Every row comes from one small tree of marks. The marks that hang from a mark follow it in brackets, in alphabetical order. Every link used is in the known rows. Which tree was each row made from?
Known rows:
N{Y{E}}: [ 44.5  32.9  12.5 -34.3  12.9  -0.7  21.0   0.9  32.2  -8.8 -42.7  -1.8
 -14.4   6.1 -10.6 -66.9   7.4  -9.4]
Y{E R{H{N S{J}}}}: [-15.3  34.8 -28.1  -4.4 -12.0  -4.5 -28.1  13.1 -16.4  -3.8 -58.1   7.7
  26.7   6.4  -2.3  -8.0   3.0 -37.4]
H{R S}: [  1.8 -49.1   4.0 -10.4 -37.4   7.5 -47.3 -27.6  11.8  19.5  39.6  -6.6
 -49.0   1.8  -8.3 -46.1   5.5  19.3]
U{J}: [ 61.2 -21.1  20.8   5.9   6.2 -15.4   4.8 -27.4  22.6  12.6  38.5  -4.9
 -15.5 -41.3 -22.3 -51.2  -5.8  16.7]
H{N S{J Y{E}}}: [-58.1 -17.4 -25.7  16.0  -9.1   1.3 -31.4  25.0 -13.1   2.4 -36.4 -20.6
 -38.8   0.3 -26.4  40.2   3.6 -35.0]
Y{E R{J}}: [ 40.3  42.5   8.0 -41.5  23.1 -17.6 -31.5   3.6  -5.8   9.3 -49.8   9.8
  38.7   6.3   9.7 -28.9   6.7 -10.2]
R{H{S{Y{E}}} J}: [ -8.9 -19.5   4.7 -20.7  29.4   8.8  25.2   6.3 -30.2 -13.7  17.8  -2.5
  20.3  -4.7  26.4  45.4  -1.5   9.2]
Y{E R{H{N S} J}}: [ -4.8  27.3 -18.2  -4.0   1.0  -9.8 -27.8   3.9 -27.4   4.4 -48.2  21.5
  37.6  11.8   9.7   6.0   1.0 -13.4]
S{J Y{R{H{N}}}}: [-18.3  12.9  -6.4  33.0   2.7   4.7  32.1  28.9 -11.0 -11.6   7.3 -11.4
  19.8  -7.9  -2.2  61.7   0.5 -10.6]
H{N R S}: [-30.4 -48.5 -12.2  34.3 -49.6  -0.1 -57.9 -23.8  10.1  29.4  16.0  -0.1
 -68.0   9.1 -29.2 -30.4   2.5  11.1]
E{Y{R}}: [ 19.2  -0.4  28.8 -15.6   3.4  -9.8  -3.0 -32.8  32.3  14.4  51.2  17.7
  25.0  -1.2  18.0 -26.9 -10.5  22.0]
H{S}: [  8.1 -31.9  13.2 -14.8 -15.8   2.7 -17.7 -24.6  24.6   9.0  32.4  -7.9
 -29.2 -12.3  -8.3 -53.9   4.3  26.9]
E{Y}: [  7.0 -27.7  38.8 -14.4  18.0  -3.7  15.7 -41.0  40.9  11.0  70.8   6.2
  -1.2  -9.7  13.3 -31.3 -12.1  30.0]
E{Y{R{H J}}}: [ 14.4  -4.9  30.9 -17.2  25.2  -0.2  23.3 -30.0   5.5   4.5  70.8  24.3
  60.5  -2.1  45.5  27.0 -10.2  29.5]
Y{E R{H J}}: [ 40.3  47.3   7.6 -35.9  32.7 -10.5   6.2   3.6 -16.4  -5.9 -34.9  16.2
  63.3   3.7  26.4 -17.0   1.2  -6.5]
Y{R{J}}: [ 41.2  12.7  21.6 -17.4   8.2  -8.5 -15.1  -8.8   7.1  13.4  12.5   4.6
  27.9  -3.9   9.6 -13.9   8.7  23.9]
S{H{R} J}: [ -1.5 -21.6   0.4  -2.7  -8.1  16.8   6.0   5.2   6.1 -12.5  34.1 -32.6
 -27.8 -14.6  -4.4   3.5   3.7   0.2]
R{H{N S} J}: [-23.1 -34.6   2.5  24.7   2.3   7.0   8.1 -17.2  -9.1   4.6  34.9   5.7
  -0.9  -7.0   6.8  25.3   1.1  29.3]
H{N{Y{E}}}: [ 11.0  29.0  -1.8  13.3  -0.5  -8.6   8.7   3.1  30.8   2.3 -59.7   4.1
 -33.5  11.1 -31.7 -51.6   3.9 -13.8]

Write each row's tree:
[ 15.5 -26.3  12.0  -1.1   3.5   7.8  11.4  -9.0  -0.2  -2.8  44.5 -14.3
 -19.6  -8.2   5.0  -0.3  -1.4  30.9]	S{H{R{J}}}
[ 23.1  44.2 -15.6 -39.6 -11.0  14.5   3.8  19.7  -2.1 -21.4 -49.3   3.0
  27.6  10.9  11.0  -8.4  13.7 -33.4]	N{Y{E R{H{S{J}}}}}
[  8.2  19.7   3.3   9.5  28.0   3.4  41.8   4.1  -1.7  -9.9 -28.4  10.9
  12.3   7.7   4.5  14.2   3.8   0.8]	R{H{N{Y{E}}} J}
[ 14.4  44.8 -15.4  16.3   0.0  -4.1  19.1  21.4   1.4 -13.2 -55.2   4.8
   2.5   9.5 -13.2   4.1   0.8  -6.1]	S{H{N{Y{E R{J}}}}}
[-19.8 -32.7   3.1  -1.8   4.1  21.5  36.4   7.8  -8.4 -19.8  51.3 -21.3
   0.5 -18.3  13.3  40.6   1.7   8.7]	R{H{S{J Y}}}
[ 10.7  34.5 -15.0 -39.9  -1.4   1.4 -20.0  10.0 -14.5 -11.7 -40.2   2.4
  41.5   0.5  15.0 -20.1   5.2 -31.6]	Y{E R{H{S{J}}}}
[-32.1   3.0 -22.9  18.6 -12.9 -11.9 -43.6  19.7 -26.3  13.9 -43.4   6.5
  -8.4  13.7 -13.2  40.4   0.9 -13.4]	H{N S{Y{E R{J}}}}
[-18.1 -24.3  -0.6  31.5 -13.6   3.2  16.9 -21.1  12.6   0.4  27.2   4.9
 -17.0  -9.4  -9.4 -28.1  -4.8  23.9]	R{H{N S}}
[ -6.4   8.8   4.2 -24.7  30.7   1.4   9.9  29.4  -3.6 -12.1 -24.3 -29.1
  -5.8  -9.2  -5.5  22.2   3.8 -32.5]	S{J Y{E}}
[-27.7   0.6 -20.5  38.9  -2.3  -7.5  18.0  24.5 -12.8  -9.6 -28.4 -12.1
 -43.4   6.8 -26.4  11.7 -15.6 -14.3]	S{H{N R} Y{E}}
[-46.8 -31.2 -25.7  29.0 -32.5  -4.8 -49.9   6.6 -15.2  18.6 -26.0  -3.0
 -63.7  18.8 -28.4   6.6  -3.5 -19.3]	H{N R S{Y{E}}}
[ 24.4  42.0   3.6 -11.5  23.6 -10.4  38.2  20.3 -10.2 -16.5 -26.0   5.6
  38.8   1.1  11.5  -9.7  -9.0  -9.4]	S{Y{E R{H}}}
[-34.1 -33.5 -18.3 -23.9 -18.2  13.7 -49.7  18.1 -23.4   3.5  -6.4 -24.9
 -40.5   7.4  -5.0  33.5   8.1 -34.1]	H{R S{J Y{E}}}
[-49.3 -11.7 -20.9  19.3   3.3   8.7  14.9  20.0 -19.9 -14.2 -13.4 -11.6
  -9.0  -4.6  -5.8  43.9  -2.5 -24.4]	R{H{N S{J Y{E}}}}
[ -3.9  -1.1 -13.4  22.6 -39.5   4.6 -33.2   0.1   6.7  14.8 -15.0  11.5
 -20.5  15.2 -16.0  15.4  14.2  10.8]	H{N{Y{R{J}}} S}
[  4.7 -11.7  -0.6  37.8 -33.3   3.7  -7.5 -10.1  29.1  16.5  -3.8   2.1
 -62.2  16.8 -32.2 -31.1   7.1   7.2]	H{N{Y} R}
[-25.2 -22.2   8.1  12.5  -2.6   0.7  -7.4 -29.5  -4.6  13.6  58.2  29.4
  36.7   5.4  30.4  47.4 -10.1  23.1]	E{Y{R{H{N S} J}}}
[ 18.1   3.1  28.6 -10.6  12.0  -3.5  31.0 -33.1  22.5   0.8  64.9  23.3
  47.2  -4.0  33.0 -16.2 -15.0  26.1]	E{Y{R{H}}}
[-31.3 -33.1  -6.3  55.6  -2.2   4.0  24.9  16.3 -18.4  -2.6  32.6 -15.5
 -40.6  -0.4 -13.2  68.4  -8.9  21.0]	S{H{N R{J}} Y}
[ 44.3  55.4   4.7 -30.0  18.0 -13.9  14.5   0.1   2.7  -9.7 -41.1  15.0
  49.3   1.4  12.4 -64.6  -4.1 -11.5]	Y{E R{H}}
[  5.2  12.5   5.8   0.9  12.4  10.3  40.3  26.0  -9.8 -18.7  23.6 -16.2
  33.5 -12.6  13.5  50.4   2.7  -4.6]	S{J Y{R{H}}}
